Known rows, with every way that one mark hangs from another:
(Q_997 (Q_167 Q_582) (Q_906 (Q_920 Q_807))): [ 1.71  0.98  0.30  5.40  0.76  2.09  0.04  4.09 -4.92  1.83  1.95 -0.85
  1.21 -1.35 -0.78  1.85 -1.40  1.26 -0.47  1.04 -2.06 -3.09 -0.29 -1.30
  0.12 -7.46 -3.10 -3.16  0.20  0.59]
(Q_997 (Q_167 Q_582) (Q_906 Q_920)): [ 1.55  1.53  0.48  4.70  1.71  1.74  0.13  3.32 -3.98  1.51  1.86 -1.31
 -0.50 -0.73 -0.54  1.44 -1.16  0.59  0.11  0.61 -2.76 -2.25 -0.13 -0.35
  1.23 -6.19 -3.84 -2.57 -0.54  0.38]
(Q_906 (Q_920 (Q_720 Q_549))): [ 0.35 -1.02 -0.76  4.42 -2.30 -1.22 -1.28  1.92 -0.65 -0.15  0.41  0.52
  1.14 -0.58 -0.35  0.13 -0.05 -0.66 -0.21  0.96 -0.57 -1.14 -0.06  1.62
 -1.06 -5.10  2.28 -0.22 -0.22 -1.61]
(Q_781 (Q_807 Q_28 (Q_920 (Q_720 Q_549) (Q_751 Q_995)))): [-0.62 -2.16  0.53  2.59 -7.05  1.52 -1.72  3.42  1.58 -2.84 -2.17 -2.84
  7.53 -1.64 -0.60  0.01  2.29 -0.90  1.24 -3.08  1.86 -2.41  0.34  1.60
  0.45 -3.17 -2.07  0.22  0.36 -1.69]
(Q_781 (Q_807 Q_28 (Q_920 Q_720 Q_751))): [-0.27 -2.16  1.95  1.70 -6.42 -0.12 -0.64  3.15  2.67 -1.43 -2.38 -2.97
  7.14 -1.42 -0.47 -0.53  2.26  0.37  1.22 -2.87  1.32 -1.44  1.09  0.89
 -0.29 -2.29 -1.55  0.47 -0.17 -0.73]
(Q_781 (Q_807 Q_28 (Q_920 (Q_720 Q_549) Q_751))): [-0.80 -2.20  1.04  2.86 -6.48  0.05 -2.08  2.99  2.10 -2.29 -2.92 -2.53
  7.14 -2.12 -0.63 -0.71  1.86  0.11  1.80 -2.87  1.52 -2.02  1.24  1.23
 -0.01 -2.66 -2.28 -0.13 -0.38 -1.60]
(Q_167 Q_582): [ 0.71  0.90 -1.67  0.84 -0.26  1.65 -0.97 -0.20 -0.65 -0.19  2.86  1.52
 -0.55  0.82 -0.26  0.75 -0.21 -0.21  0.36 -0.64 -0.67 -0.51  1.50  0.57
  0.70  0.49  1.22  0.85  1.18  1.96]
(Q_807 Q_28 Q_781): [ 1.98 -1.19  2.54  0.11 -1.67 -1.57 -1.07  0.64  4.34 -0.89 -2.19 -1.05
  3.54  0.77  0.19 -1.92  1.92 -0.18  2.16 -1.17  0.40 -0.42  0.82 -0.06
 -1.06  1.61  1.99  1.95 -0.16 -0.83]
(Q_98 Q_920): [ 0.14 -0.66 -1.53  0.25 -3.02 -0.70  0.05 -0.04  0.36  0.01  1.52 -2.41
 -0.10 -0.64  0.23 -0.55 -1.98 -0.38  0.44  0.29 -0.20  0.33 -0.45  0.45
 -0.54 -0.47 -0.27  0.57  0.66 -0.99]
(Q_906 (Q_920 Q_720 Q_751 (Q_807 Q_28))): [ 1.79 -1.75  1.98  5.08 -4.79 -1.79 -0.17  4.16 -0.10  1.06 -0.26 -2.55
  4.34 -1.25 -0.05  0.49  1.52  0.47  0.95  0.57  0.74 -1.43  0.04  1.04
 -2.39 -7.35  3.99 -1.17  0.53 -0.66]
(Q_741 (Q_720 Q_549)): [-0.76  0.38 -0.41  2.11  0.74 -0.67 -1.75 -0.44  1.18 -0.46 -0.67 -1.13
 -0.14 -0.23  0.50 -1.85  0.91 -1.13  0.92 -0.07 -0.12 -0.37  2.66  0.56
 -0.69  0.17  0.34 -0.47  0.29 -1.76]
(Q_807 (Q_920 Q_751)): [-0.13 -0.55  1.22  1.40 -3.94 -1.21 -0.26  1.76  1.36 -0.13 -1.49 -3.74
  3.18  0.25 -0.79 -0.43  0.92  0.89  2.21 -2.43  0.86 -0.56  0.60 -0.09
  0.30 -1.50 -1.67  0.50 -1.06  0.14]
(Q_751 (Q_920 (Q_720 Q_549) Q_807) Q_995): [ 0.85 -0.88 -2.20  3.06 -5.52  4.15 -1.44  3.86 -1.53 -1.73  1.28 -0.32
  4.74  0.29 -1.21  3.59  0.33 -1.69 -2.76  0.59  1.67 -3.19 -2.83  0.91
 -1.40 -5.51  2.83  2.05  3.04 -1.81]
(Q_549 Q_720): [-0.35  0.51  1.73  1.32  0.01 -0.60  2.08 -0.15  2.56 -0.57  0.67  2.03
  0.53  1.32 -0.80  0.58  1.29 -1.06 -0.99  0.30  0.71 -1.02  0.53  0.97
 -1.46 -1.04  2.29  1.27  0.82 -1.32]
(Q_51 (Q_167 Q_582)): [-1.13  0.45  0.25  1.34 -0.33  1.67  0.33 -1.80 -0.72  0.24  1.61  1.71
 -0.74 -0.60 -1.93 -0.93  1.29 -0.88 -0.48 -0.13 -0.91 -2.44  1.85 -0.84
  1.04 -0.22 -1.37  0.42  1.62  1.31]
(Q_98 (Q_920 (Q_720 Q_549) (Q_751 Q_995) (Q_807 Q_28 Q_781))): [ 2.05 -2.06  0.17  4.22 -8.28  0.47 -2.36  3.39  1.39 -1.84 -0.69 -3.75
  6.00 -0.91 -0.74  0.07  1.09 -1.58  2.39 -0.90  1.64 -2.60 -1.01  1.40
 -1.67 -5.69  4.69  0.93  3.23 -2.88]
(Q_751 Q_995): [ 0.37  0.08 -1.03 -0.41 -1.17  2.76  0.66  0.89 -0.90 -1.08  1.42 -0.73
  0.82  0.88 -0.02  1.22  0.85 -1.95 -1.00 -0.56  0.62 -0.74 -1.90  0.67
  0.87 -0.99  0.49  0.67  1.43 -0.31]
(Q_997 (Q_167 Q_582) (Q_906 (Q_920 (Q_807 Q_28 Q_781)))): [ 2.69  0.38  1.60  5.55 -0.13  1.27 -0.53  4.46 -2.67  1.41  0.84 -1.40
  3.08 -0.97 -0.69  0.90 -0.41  1.10  0.61  0.54 -1.87 -3.29  0.06 -1.29
 -0.39 -6.56 -2.06 -2.20  0.09  0.18]
(Q_906 Q_920): [ 0.32 -0.93 -0.90  1.88 -1.45 -1.63  0.77  1.45 -0.91  0.89  1.65 -0.98
  0.41 -0.49  0.04 -0.06 -1.03 -0.23 -0.47  1.10 -0.94  0.28 -0.39  0.25
 -0.76 -2.87  0.37 -0.73 -1.38 -0.34]
(Q_920 (Q_720 Q_549) (Q_751 Q_995) Q_807): [ 0.64 -0.78  0.27  4.88 -5.33  2.70 -2.25  3.78 -2.18 -1.70 -1.13 -0.78
  4.74 -0.94 -1.29  2.37  2.34 -1.35  0.80 -0.58  1.96 -3.35 -1.29  1.28
 -0.56 -7.93  4.71 -1.13  3.32 -1.68]
(Q_920 (Q_720 Q_549) (Q_751 Q_995) (Q_807 Q_28 Q_781)): [ 2.27 -1.78  2.26  5.00 -6.66  1.38 -3.12  4.36  1.30 -2.31 -2.75 -1.62
  7.60 -0.30 -1.11  0.81  3.97 -1.48  2.49 -1.41  2.27 -3.65 -0.64  1.23
 -1.39 -6.56  6.29  0.41  3.27 -2.30]
(Q_906 (Q_920 (Q_720 Q_549) (Q_751 Q_995) (Q_807 Q_28 Q_781))): [ 2.08 -2.36  0.98  5.92 -6.76 -0.53 -1.73  4.90  0.18 -0.95 -0.58 -2.36
  6.44 -0.72 -0.78  0.59  2.14 -1.39  1.49  0.04  0.96 -2.63 -0.85  1.26
 -1.94 -8.16  5.45 -0.42  1.30 -2.16]
(Q_997 (Q_167 Q_582)): [ 0.72  2.74  0.07  1.56  1.24  1.33  0.44  0.43 -2.12  0.77 -0.36  0.53
 -0.82 -0.21 -0.60  0.78 -0.29 -0.08 -0.16 -0.11 -1.38 -2.33  0.63 -0.42
  0.99 -1.80 -2.06 -0.58  0.74  1.13]
(Q_781 (Q_807 Q_920)): [-1.53 -1.99 -0.82 -0.21 -4.84  0.43  0.26  1.66  0.57 -1.13 -0.40 -0.99
  5.44 -1.39 -0.92 -0.27 -0.29  0.32 -0.93 -1.76  0.33 -0.75  0.38 -1.03
  0.02 -0.14 -3.32  0.22 -0.85 -0.20]

Rows:
[ 2.46 -2.13  4.11  1.98 -5.11 -2.25 -1.53  2.12  6.72 -0.86 -3.59 -1.42
  7.15  2.04 -0.53 -2.32  3.68  0.81  2.09 -3.38  1.41 -1.95  1.39  0.52
 -2.03  0.36  2.47  4.86  0.12 -0.88]
(Q_807 Q_28 Q_781 (Q_920 Q_720))
[ 1.87 -1.79  3.06  1.70 -7.33 -0.40 -0.24  3.75  4.08 -1.03 -2.11 -3.25
  7.12  2.69 -1.92 -0.22  3.76 -0.96  1.77 -3.50  0.69 -1.75 -0.53  0.30
 -0.47 -3.14  4.64  4.03  1.20 -0.73]
(Q_807 Q_781 (Q_920 Q_720 (Q_751 Q_995)))
[ 1.84 -1.85  1.83  1.35 -2.93 -0.82 -1.10  1.78  1.99 -0.22 -1.59 -0.08
  5.48 -0.41 -0.28 -0.85  1.27  0.87  0.80 -0.15  1.40 -1.64  0.37 -1.52
 -2.50 -0.67  2.72  0.55  1.02 -0.40]
(Q_920 (Q_807 Q_28 Q_781))
[ 0.43  0.10  0.38  3.61 -3.64  2.21 -2.00  2.57 -0.69 -2.06 -1.30 -1.63
  2.07  0.11 -0.88  1.58  2.70 -2.31  1.72 -1.23  0.93 -1.99 -1.06  2.72
  1.08 -5.91  3.50 -0.12  2.21 -1.94]
(Q_920 (Q_720 Q_549) (Q_751 Q_995))
[ 2.13 -1.76  3.15  1.21 -6.47 -1.01 -0.88  3.02  5.05 -1.69 -2.69 -5.17
  7.23  1.55 -0.63 -1.57  3.42 -0.53  3.64 -3.90  1.61 -1.53  0.23  0.29
 -0.12 -0.50  0.65  2.83 -0.40 -0.79]
(Q_807 Q_28 Q_781 (Q_920 (Q_751 Q_995)))
[ 1.33 -1.66  1.86  3.10 -7.42 -0.14 -2.09  3.42  3.37 -2.18 -2.81 -2.67
  7.06  1.93 -2.14 -0.31  3.27 -1.33  2.48 -3.51  0.79 -2.46 -0.25  0.69
 -0.16 -3.72  3.68  3.18  1.01 -1.76]
(Q_807 Q_781 (Q_920 (Q_720 Q_549) (Q_751 Q_995)))
[ 0.58 -1.41 -0.14  3.54 -4.04 -1.66  0.57  3.48 -2.29  1.29  1.21 -2.79
  2.93 -1.64 -0.51  0.74 -0.59  0.43  0.56  1.32 -0.12 -0.40 -0.49 -0.63
 -1.59 -6.35  2.02 -2.61 -0.55 -0.12]
(Q_906 (Q_920 Q_751 Q_807))
[ 1.86 -2.41  0.87  3.64 -4.66 -1.87  0.10  3.56  0.51  1.10  0.60  0.48
  4.97  0.14 -0.98  0.31  0.76  0.21 -1.20  1.13 -0.42 -1.38 -0.49 -0.63
 -3.27 -5.63  6.20  0.97  0.91 -0.69]
(Q_906 (Q_920 Q_720 (Q_807 Q_781)))
[ 1.02 -0.87  2.04  4.37 -5.49  0.57 -2.64  2.87  2.86 -2.38 -3.08 -3.63
  5.37  0.27 -0.17 -0.54  3.46 -0.44  3.17 -3.59  2.79 -2.93  0.49  2.80
  0.21 -3.41 -0.70  1.66  0.63 -1.67]
(Q_807 Q_28 (Q_920 (Q_720 Q_549) (Q_751 Q_995)))
[ 2.16 -1.02  2.77  3.57 -5.10  2.00 -0.63  4.21  0.29 -0.67 -1.26 -2.40
  5.57 -0.24 -0.17  1.75  3.87 -0.57  0.97 -1.10  2.58 -2.74 -1.00  1.52
 -1.33 -6.37  4.96  0.04  3.34 -0.60]
(Q_920 Q_720 (Q_751 Q_995) (Q_807 Q_28))
[ 2.15 -1.67 -0.60  3.17 -6.58  3.14 -2.08  4.26  1.25 -2.18 -0.03 -1.03
  7.07  0.72 -1.06  2.38  1.50 -1.77 -1.30 -0.17  1.87 -3.53 -2.31  0.88
 -2.02 -4.48  4.11  3.17  2.92 -2.35]
(Q_751 (Q_920 (Q_720 Q_549) (Q_807 Q_28 Q_781)) Q_995)
[ 2.17 -1.66  2.19  1.77 -5.56  0.85 -0.56  3.76  0.99 -1.08 -1.14 -3.59
  6.65 -0.17 -0.59  0.61  2.72 -0.91  2.13 -1.13  1.83 -1.81 -1.03 -0.54
 -1.01 -3.81  3.98 -0.25  1.96 -0.68]
(Q_920 (Q_751 Q_995) (Q_807 Q_28 Q_781))
[-0.10 -2.17  1.49  1.43 -6.99  1.27 -0.25  3.59  2.24 -1.95 -1.68 -3.35
  7.58 -0.97 -0.43  0.17  2.74 -0.70  0.72 -3.13  1.62 -1.83  0.07  1.20
  0.13 -2.70 -1.29  0.88  0.50 -0.86]
(Q_781 (Q_807 Q_28 (Q_920 Q_720 (Q_751 Q_995))))
[ 1.07 -1.57 -0.82  4.20 -5.09 -0.19 -2.68  1.34  0.61 -1.00 -0.38 -0.89
  3.38 -1.91  0.16 -0.52 -0.62  0.26  0.81  0.22  1.73 -2.41  0.18  1.37
 -2.39 -3.69  1.73  0.43  2.43 -2.29]
(Q_98 (Q_920 (Q_720 Q_549) (Q_807 Q_28)))
[ 2.29  0.45  0.92  5.19 -0.19  1.57 -0.16  4.48 -3.63  1.72  1.54 -0.91
  2.57 -0.76 -1.24  1.46 -0.97  0.93 -0.08  0.82 -2.40 -3.07 -0.29 -1.84
 -0.23 -7.08 -1.43 -2.31  0.27  0.30]
(Q_997 (Q_167 Q_582) (Q_906 (Q_920 (Q_807 Q_781))))
[ 1.63 -0.96  3.21  2.86 -5.40  0.25 -0.80  3.07  3.58 -1.23 -2.48 -4.24
  5.45  1.13  0.07 -0.33  4.02 -0.06  2.48 -3.62  2.50 -2.20  0.18  2.42
 -0.16 -2.88  0.22  2.50  0.75 -0.58]
(Q_807 Q_28 (Q_920 Q_720 (Q_751 Q_995)))
[ 1.85 -1.70  0.41  3.62 -5.45  0.39 -2.79  3.40  2.10 -1.10 -1.48 -0.34
  6.28 -0.15 -1.03  1.04  0.62  0.20 -0.41  0.31  1.32 -2.85 -0.45  0.27
 -2.84 -3.41  3.55  2.40  1.47 -2.06]
(Q_751 (Q_920 (Q_720 Q_549) (Q_807 Q_28 Q_781)))
[ 0.56 -0.73  2.47  2.53 -4.76 -1.06 -0.49  2.50  2.25 -0.01 -2.12 -2.72
  4.03  0.97 -0.97 -0.16  2.32  0.81  1.71 -2.62  0.97 -1.24  0.69  1.01
 -0.41 -3.16  1.16  1.82  0.19 -0.07]
(Q_807 (Q_920 Q_720 Q_751))
[ 1.88 -1.97  1.19  2.64 -7.57 -1.29 -0.51  3.01  1.51  0.26 -0.19 -3.20
  4.88 -0.47 -1.09  0.13  0.32 -0.17  1.47 -0.12  0.28 -1.14 -0.61 -0.06
 -2.34 -5.08  6.07  1.13  2.75 -1.36]
(Q_98 (Q_920 Q_720 Q_751 (Q_807 Q_781)))
[ 0.12 -0.52  0.64  1.16 -4.80  0.59  0.23  2.36  0.73 -0.88 -0.59 -4.18
  3.74  0.84 -0.79  0.29  1.50 -0.37  1.52 -2.78  1.23 -0.99 -0.55  0.33
  0.78 -2.11 -1.42  0.90 -0.12  0.07]
(Q_807 (Q_920 (Q_751 Q_995)))
[ 1.36 -1.13  2.90  2.58 -3.34 -1.02 -1.32  1.52  4.35 -0.55 -2.73 -1.38
  4.54  0.89  0.38 -1.49  2.77  1.39  1.34 -2.90  2.19 -1.95  1.35  1.62
 -1.34 -0.36 -0.70  3.07  0.02 -0.37]
(Q_807 Q_28 (Q_920 Q_720))
[ 2.77 -1.95  4.52  3.47 -5.62 -1.12 -1.42  3.96  2.97 -0.04 -3.10 -1.84
  6.96  0.03 -0.81 -0.01  3.78  0.52  2.38 -1.03  1.50 -2.15  0.51  0.11
 -2.51 -5.03  7.08  0.85  2.33 -0.75]
(Q_920 Q_720 Q_751 (Q_807 Q_28 Q_781))
[ 1.31 -1.50  1.88  1.61 -4.70 -0.92 -0.44  3.04  0.23  0.19 -1.33 -2.30
  5.23 -0.58 -1.41  0.40  1.13  0.37  1.81 -0.21  0.48 -0.93 -0.09 -1.86
 -1.45 -3.71  4.54 -0.96  1.01 -0.14]
(Q_920 Q_751 (Q_807 Q_781))
[ 1.21 -1.59  1.10  4.63 -4.78 -1.57  0.33  4.24 -1.29  1.36  0.55 -1.88
  3.74 -0.95 -0.69  1.15  0.80  0.29  0.03  1.05  0.09 -1.13 -0.50  0.36
 -2.17 -7.99  4.78 -1.28  0.65 -0.42]
(Q_906 (Q_920 Q_720 Q_751 Q_807))
[ 0.14  0.00  1.22  3.99 -2.71  0.03 -2.60  1.97  0.04 -1.23 -2.38 -0.99
  1.42 -0.59 -0.90  0.67  2.04 -0.78  2.51 -0.87  0.43 -1.47  0.41  2.23
  0.45 -5.10  3.15 -0.69  1.11 -1.69]
(Q_920 (Q_720 Q_549) Q_751)
[ 3.04 -1.80  3.76  3.15 -6.57  1.05 -0.81  4.67  2.22 -0.88 -1.95 -2.43
  7.66  0.69 -0.79  1.05  4.51 -1.04  1.58 -1.49  1.94 -2.76 -0.98  0.72
 -1.90 -5.85  7.48  1.45  3.41 -0.99]
(Q_920 Q_720 (Q_751 Q_995) (Q_807 Q_28 Q_781))
[ 0.97 -0.62  0.56  1.92 -5.15 -0.92 -0.11  1.63  1.13  0.16  0.34 -3.83
  1.12 -0.29 -0.28  0.08  0.07 -0.65  1.62 -0.45 -0.13 -0.18 -0.33  1.83
 -0.57 -3.98  3.15  0.86  1.74 -1.26]
(Q_98 (Q_920 Q_720 Q_751))
[ 0.99 -1.89  1.55  2.74 -5.31 -1.46 -2.59  1.81  4.14 -1.52 -3.08  0.23
  6.15  1.70 -1.87 -1.49  2.01  0.13  1.50 -2.67  0.55 -2.27  0.89  0.01
 -1.30 -1.21  2.70  3.82  0.23 -1.57]
(Q_807 Q_781 (Q_920 (Q_720 Q_549)))
[-1.49 -2.07 -0.75  1.76 -5.45  0.78 -1.39  2.11  0.74 -1.94 -1.39  0.10
  6.12 -1.45 -1.26 -0.08  0.47 -0.02 -0.66 -1.99  0.64 -1.89  0.62  0.12
 -0.19 -1.94 -1.83  0.60  0.08 -1.37]
(Q_781 (Q_807 (Q_920 (Q_720 Q_549))))
[ 1.56  0.62  2.76  4.84  1.30  0.61  0.81  4.03 -2.69  1.87 -0.94 -1.83
  0.59 -0.87 -0.56  1.18  0.17  0.71 -0.55  0.94 -2.07 -2.39 -1.36 -0.03
  0.15 -7.86 -2.49 -2.23 -0.50 -1.42]
(Q_997 Q_167 (Q_906 (Q_920 Q_720)))
[ 0.98 -0.76  1.92  1.82 -4.66  0.11 -0.58  2.41  2.58 -1.40 -1.84 -5.15
  4.68  0.39  0.23 -0.75  2.56 -0.01  2.89 -3.38  2.32 -1.47  0.25  1.33
  0.44 -1.22 -2.59  1.05 -0.53 -0.27]
(Q_807 Q_28 (Q_920 (Q_751 Q_995)))
